In the rows, zero is written as 128.
Known rows, with every step that occurs
a, v: [140 153 124 104  77 137 113 103 116 132 139  78 113 115 107  97  94  97
 107 147 121 185 142 123 126 122 139 164 151 164 168 162 102 117 194  96
 130  75 126 140 122  88 101 142 112  93 146 115 159 176 149 115 170]
a, v, k, y: [171 158 127 162 108 139 153 109 122 115 142 154 132  99 138  89 176  88
 142 122 157 180 100 174 101 144 115 124 146 132 142 206 129 135  72  73
 156 121 152 114 164 109  89 118 133 170 118 103  82 171 130 132 124]
t, k, v, d, c, w: [101 127 155 155 151 146 162 114 131 103 164 178 178 161 134 168  97 166
  89 120 156 163 136 101 107 102 176 140  90  78 136 113 113 139 150 200
 159  92 159 101  74 139 141 134 143  99 147  95 171  85 160 123 104]
e, w, v, k, y: [176 118 103 169 142 117 140 123 110 140 123 143 101  96 134 104 155  71
 142 146 126 125  75 121 130 127 126 110 141 139 110 170 172 157  28  82
 158 155 187 108 137 109 116 129 123 189 127 104  88 142 106 153 127]
z, f: [114 180 153  81 122 120  75 123 139 114 139  84  85  95 117  84 141 116
 150 135 131 203 124 130 138 124 126 138 146 112 181 133  90  68 143 106
 113 138  40 152 170 135 160 163  86 117 131 134 105 163  73 137 107]
z, c, w, v, k, t: [129 127  59 133 142 129 126 136 124 149 155 168 122 126 147  86 136 142
 143 165 124  98 100 112 186 101 104 106 136 116 146 155 106 121  33 163
 109 178 125 125 142 138 127 125 130 140 152 125 159 111 136 133 133]
t, k, v: [125 201 184 109 109 172 126  95 122 111 102 116 169 129 132 117 158  89
 143 146 135 192 122 140  84 122 103 118 138 128 159 136 142 155  79 121
 161  71 103 109 108  76 100 179  92 118 129 145 163 138 177 119 137]
f, z: [ 56 114 149 112 130 102 107 101 120 135 109  89 148  94 143 120 160 121
  98 152 133 177 189 119 104 155 109 122 143  69 150 167 130 111 165 138
 151 102 114 129  97 141 179 137  63 139 111 194 111 198  99 147 133]
e, w, v, z, c: [107  86  62 116 120 113 113 149 185 175 112  89 121  68 136 144  76 161
 167 163 105  38 147 146 170 126 139 131 131 178 112  70 109 115 113 176
  55 160 135 133 101 167 143 137 111 157 129 124 135 111  66 136 174]
a, v, d, c, w: [104  98 117 154 134 127 160 122 128 119 181 155 146 147 122 159  65 172
  69 121 142 161 146  92 136 101 190 168  99  95 137 129  97 120 214 187
 135  98 176 117  81 150 141 113 153  82 154  81 169 104 143 123 120]
z, v, k, t: [114 181  87 116 115 148 108 107 134  86 135 149 132  99 143  61 196 128
 130 172 123 129  91 151 169 101  75 101 132 113 164 172  93 135  73 109
 116 159  98 118 152 138 115 151 124 134 140 146  93 137 126 132 117]
v, d, c: [123  91 181 155 157 133 111 149 148 100 141 157 160 147  99 134 134 174
  99 113 115 130 149  84 139 121 151 132 108  92 106  85 110 106 197 124
 156 110 139  81 123 140 152 128 164 102 110 115 113 117  98 157  74]
w, v, a: [119  59 122 132  84 125 111 144  98 137 125  72 107 143  98 146  39 130
 157 130 104  68 156 107 146 147 123  83 134 169  65 120 190 114 137  99
 124 144 114 139 138 144 155  96 144 137 120 178 160 136  93 140 149]
v, d, c, w: [105  88 132 167 150 124 146 119 137 113 168 159 155 148 124 172  82 178
  67 114 143 152 140  86 129 100 182 150  85  61 130 120 117 117 188 194
 150 112 165 116  85 158 163 114 156  89 137  90 146  96 135 141  93]
y, k: [179 191 164 165 124  97  53 108 148 154  93 121 120  90 144 136 184 107
 108 136 146 149 154  91 140 110 129 102 166 127 132 100 174 120 178  84
 147  96 123 142 157  55 112 140 113  97 143 132 113 163 154 143 145]
p, v, k, t: [130 145 104 141 145 150 115  89 108  87 121 153 155 130 122  77 183  90
 133 156 137 136 112 158 182 108  82 101 147 116 162 173 101 178  47 101
 117 144 117 119 149  77 131 157 154 137 129 164 106 139 149 120 113]
z, c: [120 150 115 133 111 124  82 137 181 154 122 120 137  52 118  96 116 157
 147 161 129 121 139 144 140 107 128 128 141 126 158 105 102  90 130 167
 101 100  95 136 131 133 132 134  94 113 113  98 139 148  86 147 134]
w, v: [171  89 128 118 124 125  88 145 107 159 116  68  67 167  96 118  71  96
 130 158  91 107 136  58 134 105 129 143 169 146 115 113 164 119 122 109
 142 120 123 129 132  99 124 132 107 121 150 145 172 154 114 134 160]
v, z, f: [ 93 148 140  79 120 121 100 122 169 104 128  72 109 107 132 131 143 141
 173 110 133 165 149 175 130 153 121 135 123 123 156 115  86  74 144 113
  84 174  34 148 172 182 174 161 125 155 120 172  68 148  64 125 116]
v, p: [129  73 145  77 163 132  94  94  61 115 107 107 132 117  87 102 135  82
 133 128 110 126 132 174 110 188 108 132 109 129 107 144 150 129 130 120
 123 130 129 152 131 141 117 123 156 113 106 113  92 141 135 128 120]
e, w: [116 126  99 126 107  95  94  72 122 134  96  75 125  42 116 127 126  72
  76 170 103 161  88 100 161 103 169 131  95 127 160 138 153 132 140 127
 132 118 180 139  64 106 160 183 103 105 115  99 101 123 121 157 141]
c, w, v, z: [125  47  88 125 119 118 146 125 139 143 123  72 112 176 133 204  56 139
 129 121 119  80 165 124 119 131 146 148 118 133 100 117 153 127 132 165
 106 174 142 145 104 173 152 127 158 160 148 172 136 117 128 113 168]
d, c, k, v: [138 217 152 124 126 119 164 164 164 138 156 176 127 156 171 157 171 147
 107 107 128 158  78  87  94 115 115 150 118  87 131 117 145 145 133 139
 156 100 134  96 133  74 121 132 120 100 118 123 196 104 174 125 105]
y, k, v, a: [105 157 149 145  76 140 122 110 129 150 131 126 157  84 155 149 136 126
 167  94 122 132 140 163 144 151  99  45 110 152  76 135 225 160 143  64
 124 129 110 141 153  95 141 114 130 118 119 169 141 123 135 125 137]
p, v: [133 123 135 136 135 141  94  90 116  90 106  84 135 138  90 112  96  69
 129 157 139 131 158 147 141  85 125 148 177 137 153 134 127 189 134 108
 100  69 118 139 108  38 136 159 128 107 134 158 132 161 128 108 144]
d, v, z, f: [ 84 110 144  79 130 122 123 139 175 108 118  77 105 114 132 150 131 155
 168 113 125 151 141 160 165 127 103 157 138 143 140 101  83 118 148 125
  74 177  40 127 178 187 176 173 133 122 148 184  84 133  65 127 108]
p, v, d: [115  74 141 142 153 154 120 101 103  92 101 112 142 146  76  74 119  93
 116 115 126 123 174 167 134 121 143 112 137 164 117 130 100 193 150  76
 117 102 129 138  92  91 125 134 134 132 120 125  62 147 124 112 119]
t, k, v, j: [107 147 193 144  52 191 139  99  72  82  62 131 189 129 115 163 135  91
 163 104 139 154 146 149 121 138 115 112 108 131 131 151 112 147  62 107
 137 122 115 129 121 122  78 158 105 136 147 141 139  88 130 111 148]
v, k: [138 109 145 119 120  98  96 129 129  87  76 144 134 110 100 128 172 104
 117 104 155 142 145 155 103 165 132 142 108 110 103 151  82 124  68 102
 154 147 115 108 142 126  96 136 151 150 124 123  65 151 123 145 116]
e, w, c, k: [171 165 108 136 144  50 121 177 156 137  79 143  96 134 133 157 122 128
  77 141 138  81 102  52 151 112 194 136 127 132 154  67 119  85 139 123
 166 119 193 141  94 100 130 106 120 129 104  90 123 109 145 142 146]
d, c, w, v, z: [123  48 100 133 136 115 146 147 155 137 148  96 121 186 135 227  48 166
 132 126 122  67 165 100 133 125 149 164 119 115  96  89 147 120 153 181
 102 166 148 122 111 176 167 122 176 145 150 170 165 102 109 122 148]
w, c: [164 101 158 130 137 123  84 159 143 121  93 113 136 133  91 123  76 127
 143 135 102 109 163  83 178  99 155 124 154 102 150  84 156  80 131  75
 164 112 140 135 138 110 147 118 132 118 111 127 116 148  95 141 132]

Rows
[ 89  47 145 143  85 126 136 123 127 115 106  93 158 104 100 171  77 155
 131 120 118 104 140 139 179 127 103 105 116 159  74 123 173 160 155 125
 120 127 110 118 146 160 167 121 167  85 123 185 133 122  99 146 115] => d, v, a
[131  91 126  57 133 140 120  93  47 122 131 101 124 124  90  84 107  72
 140 138 111 139 140 181 115 189 114 154 132 175 122 157 114 132 171 104
 109 105 141 154 127 127  82 119 145 102 131 101 126 153 153 107 155] => a, v, p
[136  37 114  83 193 121 122 139  46 142 152 129 101 181 105 146  47 109
 136 140 102  77 133 101 130 153 137 164 134 126  83 106 160 132 138 179
 113 138 164 138 112 155 126  99 164 102 159 109 184  94 125 123 136] => d, c, w, v, p
[180 197 177 196 128 160 110  81 126 110 112 131 169 113 129 111 175  93
 131 169 168 180 105 132  73 114 117  99 171 111 193 148 170 104  79 129
 189  67 133 120 141 106 119 143 109 166  95 129 107 177 152 152 114] => t, k, y
[ 86 193 164  67 118 150 128 122 166 101 123  90 132 122 148 129 160 128
 199 112 142 182 139 192 111 158 105 121 133 138 162 112  84 105 103 114
  91 157  33 135 159 166 148 185 103 162 132 179  98 133  98 114 122] => t, k, v, z, f
[173 116 120 186 158 125 157 152 123 131 165 185 117 148 141 146 126 122
 139 130 151 126  92 102 116 109 134 131 147  89 108 158 165 136  49 133
 162 144 176  91 155 128 123  98 157 170 140 108 137 126 107 145 106] => d, c, w, v, k, y
[162 170 111 163 159 120 137 166 134 145 173 182 112 198 157 108 176 180
  89 156 108  92  80  33 162 101 115 104 140 109 149 101 123 100 143 148
 154 150 145 106 149 118 145 109 145 118 114 140 174 103 171 139  95] => w, v, d, c, k, t
[150 214 159 132 112 142 108 103 144 167 127 134 132  93 171 119 188  92
 143 116 112 181 116 125 132 109  94  94 143 126 123 136 207 177 131  62
 139 103 115 125 148  38 107 158  89  97 150 135 152 137 169 118 145] => y, k, v
[118 155 118  62 170 128 150 138  92 154 134 168 129 115 145  96 166 110
 159 108 121 107  93 194  88 187  96 131 110 149 106 128 134 154  92 147
  98 130 129 149 131 124  84 105 124 121 109  89 142 100 169 104 126] => z, c, k, v, p
[111  47 170 159  61 160 140 126  87  93  54 108 157 119  89 187  98 126
 128 100 117 115 148 109 191  98 116 151 113 132 103 143 108 164 120 122
 115 147 126 118 147 159 114 147 143  90 162 146 123  89  84 132 127] => d, v, j
[100 160 142 138  88 123 169 158 144 125 157 158 154 136 157 183 124 169
 134  92 133 112 106 133 113 154 116  91  91 123  79 119 175 134 145 126
 140 130 122 113 139 127 149  92 155 120  95 161 179  95 144 130 108] => d, c, k, v, a
[154 156 157 162 153  78 134 183 163 116 123 191 118 183 131 165 174 186
  63 101 157 100 120  64  92 138 168 150 113 107 117  70  79  91 189 159
 172 111 149  98 123 123 122  96 152 118 101 104 127 109 155 146  88] => v, d, c, k
[131 145 162 141 137 157 132 114 123 151 118 153 144 112 140  76 193 114
 126  86 105 157 143 150 130 135 118  71 115 152  92 131 164 179 150  43
 147 126 127 128 121  87 102 135 107 126 131 116  79 128 160 117 114] => y, k, v, d
[ 89 112  52 130  99 121 156 111 175 153 163 119 152  84 152 162  57 176
 123 133 161 119 161 177 131 111 169 161 106 129 163 135  85 110 163 222
  69 123 133 160  85 177 135 117 123 119 147  98 157 113 127 105 175] => a, v, z, c, w
[184 190 153 215 154 117 157 155 155 137 163 199 130 151 156 135 194 162
  92 113 154 133  72  92  83 119 137 113 133  91 140 130 148 102 140 133
 182 109 174  98 151 122 136  89 143 157  81  95 104 131 146 150  72] => v, d, c, k, y
[152 218 120 170 139 114 127 141 155 134 173 178 134 167 166 134 198 172
  78 165 130 136  65  48 154  94 106 119 132  69 189 120 125  84 145 172
 158 130 136 112 156 103 163 127 145 101 101 148 178 117 178 148  88] => d, c, k, t
[107 108 152 120 127 176 153 105 116 131 130 131 147 120 110  72 164 114
 124  87  92 171 129 167 118 139 120  90  90 137 104 160 149 176 128  64
 148 133 121 123 105 120 119 139 109 130 112 115  81 127 148 119 101] => k, v, d
[112 107 143  57 156 164 133  94  59 129 131 123 142 116 114  92 150  74
 163 109  90 153 102 200 103 181  83 120 102 127 100 166 181 175 100 101
 120 135 128 144 131 115 108 138 132 114 116 118 124 118 156 110 117] => k, v, p
[ 98 117 106  78 134 115 123 144 144 135 151  70  69 148 140 150  78 140
 173 119 125 131 151 134 142 129 138 149 137 139 140 112 102  86 133 140
  77 188  58 159 154 190 174 147 117 157 163 164 121 129  69 112 145] => c, w, v, z, f
[118 101 111 108  78 135 141 102 157 117 123  66 145 131 129 164 107 131
 136 118 125 135 176 180 116 163 128 156 122 166 138 140 101 121 187 105
 100 134 123 137 123 149 123 142 158 144 124 168 103 159 139 108 173] => a, v, z
[132  40 109 135 148 131 141 131  85 150 131 107  92 176  93 102  68 123
  95 115 103 103 156  92 128 115 172 122 115 154  90 130 132 141 145 124
 144 148 152 146  85 153 122 105 120 136 151 104 115 118 135 122 136] => c, w, v, d
[169 203 100 195 128 111 159 149 192 161 148 170 131 100 182 141 189 163
 137 125 169 105  83 162  77 131 124 110 140 120 158 130 146  94  97 162
 132 131 141 134 156 145 133  91 120 191  80 110  99 142 137 137 121] => v, z, c, k, y
[106 116 111  51 146 140  93 106  76  90 120  92 115  98 105  72 120  98
 152 161 108  92 123 195 112 152  96 141 133 156 114 134 127 141 151 119
  82 119 114 155 122 163  98 131 127 106 140 108  94 135 107 110 138] => z, v, p
[122  30 151  76 173 133 122 111  69 117  93 113 133 126  86 123 122 101
 134 132 100 107 124 156 150 156  87 158 129 152  85 123 148 182 135 142
 112 128 134 127 139 149 119 135 166  75 137 132 115 121 132 130 106] => d, v, p
[167 215 129 198 150 120 163 163 170 121 174 187 115 138 171 116 188 169
 102 135 154 110  64 106  84 100 131 124 143 108 144 125 137 115 154 132
 159 101 164 101 146 137 120  91 124 154 102  93 105 127 125 143  88] => z, v, d, c, k, y
[131 144 146  69 178 128 159 143  83 127 148 175 134 157 142 129 168 113
 137 106 117 119  88 150  90 185  97 145 102 119  95 119 149 155 121 140
 129 127 149 118 136 114 104 111 152 106 112 110 158  91 170 116 103] => d, c, k, v, p
[149 157  86 131 126  67 135 198 195 169 105 141  90 146 158 167 129 188
 131 131 155  29 135 114  96 148 140 154 138 167 119  61  74  87 130 194
  95 144 118 138 129 150 107  93 120 165 116 124 144 114 136 124 159] => w, v, z, c, k
[122 148 141 126 134 136 171 136 127 133 122 160 125 148 133  89 187 127
 101  77 117 148 112 143  85 149 132 101  86 145 103 142 118 164 135  86
 157 135 131 129 105 113 100 114 109 139 106 105  89 113 181 114 104] => c, k, v, d
[ 93 156 125  60 102 131 121 123 159 113 147  68  99 111 136 117 121 136
 176 111 132 175 154 180 136 156 125 155 141 165 164 127  54  78 176  98
  70 161  47 151 171 171 148 158 115 148 141 159  96 159  81 105 148] => a, v, z, f
[125  53 121 157  64 146 140 128  50 124 103 103 108 163 100 187  36 102
 131 110 123  90 160  79 159 105 161 144 109 128 103 152 130 123 102 141
 119 169 150 160 116 158 108 111 123 131 181 120 169  78  95 111 171] => c, w, v, j
[136  93  70 125 132 115 115 153 125 183 153  99  78 135 125 133  22 137
 129 168 118  86 137  73 144  79 158 155 157 137 129 111 140 115 114 198
 105 122 138 149 102 135 127 112  94 115 174 100 213 119 111 125 173] => z, c, w, v
[154 200 143 112 133 120 159 174 151 149 124 163 117 161 156 133 142 122
 130 106 119 135  96 100 118 117 128 126 129 115 139 114 161 139 100  90
 163 112 138 126 132  74 108 112 101 123 115 122 169 111 175 110 134] => w, c, k, v
[ 82 150  90 132 114 139 159 106 176 141 140 142 180  96 164 175  88 172
 144 135 169 124 147 186 102 119 150 137 104 115 154 115 101 128  99 242
  87 118 125 139  79 173 133 138 117 136 143 114 164  94 146 110 156] => t, k, v, z, c, w
[137 119 126  97  98 110 125 129 117  97  95 136 121 117 102 106 143  99
 121 112 158 156 153 158 111 165 138 163 132 161 116 166  48 129 109  80
 135 122 126 115 139 110  64 132 145 135 145 110  99 163 135 123 155] => a, v, k
[165 142 129 186 150 142 136 102 117  91 118 160 145 111 126  97 175  69
 154 124 165 149 108 185 110 121 108 114 164 119 135 185 144 183  34  79
 141 111 148 110 156  78 116 125 144 182 110 129  67 163 115 130 110] => p, v, k, y
[141  61 166 147 164 137 114 176 131 122 144 148 120 181  93 137  91 171
 112 128  94  89 154  50 155 115 150 136 136 124  84  67 119 113 183 118
 149 123 151  77 127 135 143 119 154 110 136 122 149 116  85 147  95] => w, v, d, c
[ 77  39  90 126 159 120 148 147 109 176 138 124 106 141 122  88  75 158
 110 130 116  85 188 114 130 130 158 112 132 147  95 121 102 134 149 160
 117 143 144 141  72 178 138  90  77 153 154 117 120 130  97 125 147] => f, z, c, w, v, d
[145 232  81 157 122 114 117 138 166 163 156 167 130 113 171  86 197 169
 106 172 133 112  72 100 153  97 101 102 141 104 203 127 106  84 111 181
 125 137 111 145 151 112 140 122 105 124  98 124 160 125 176 136 118] => z, c, k, t
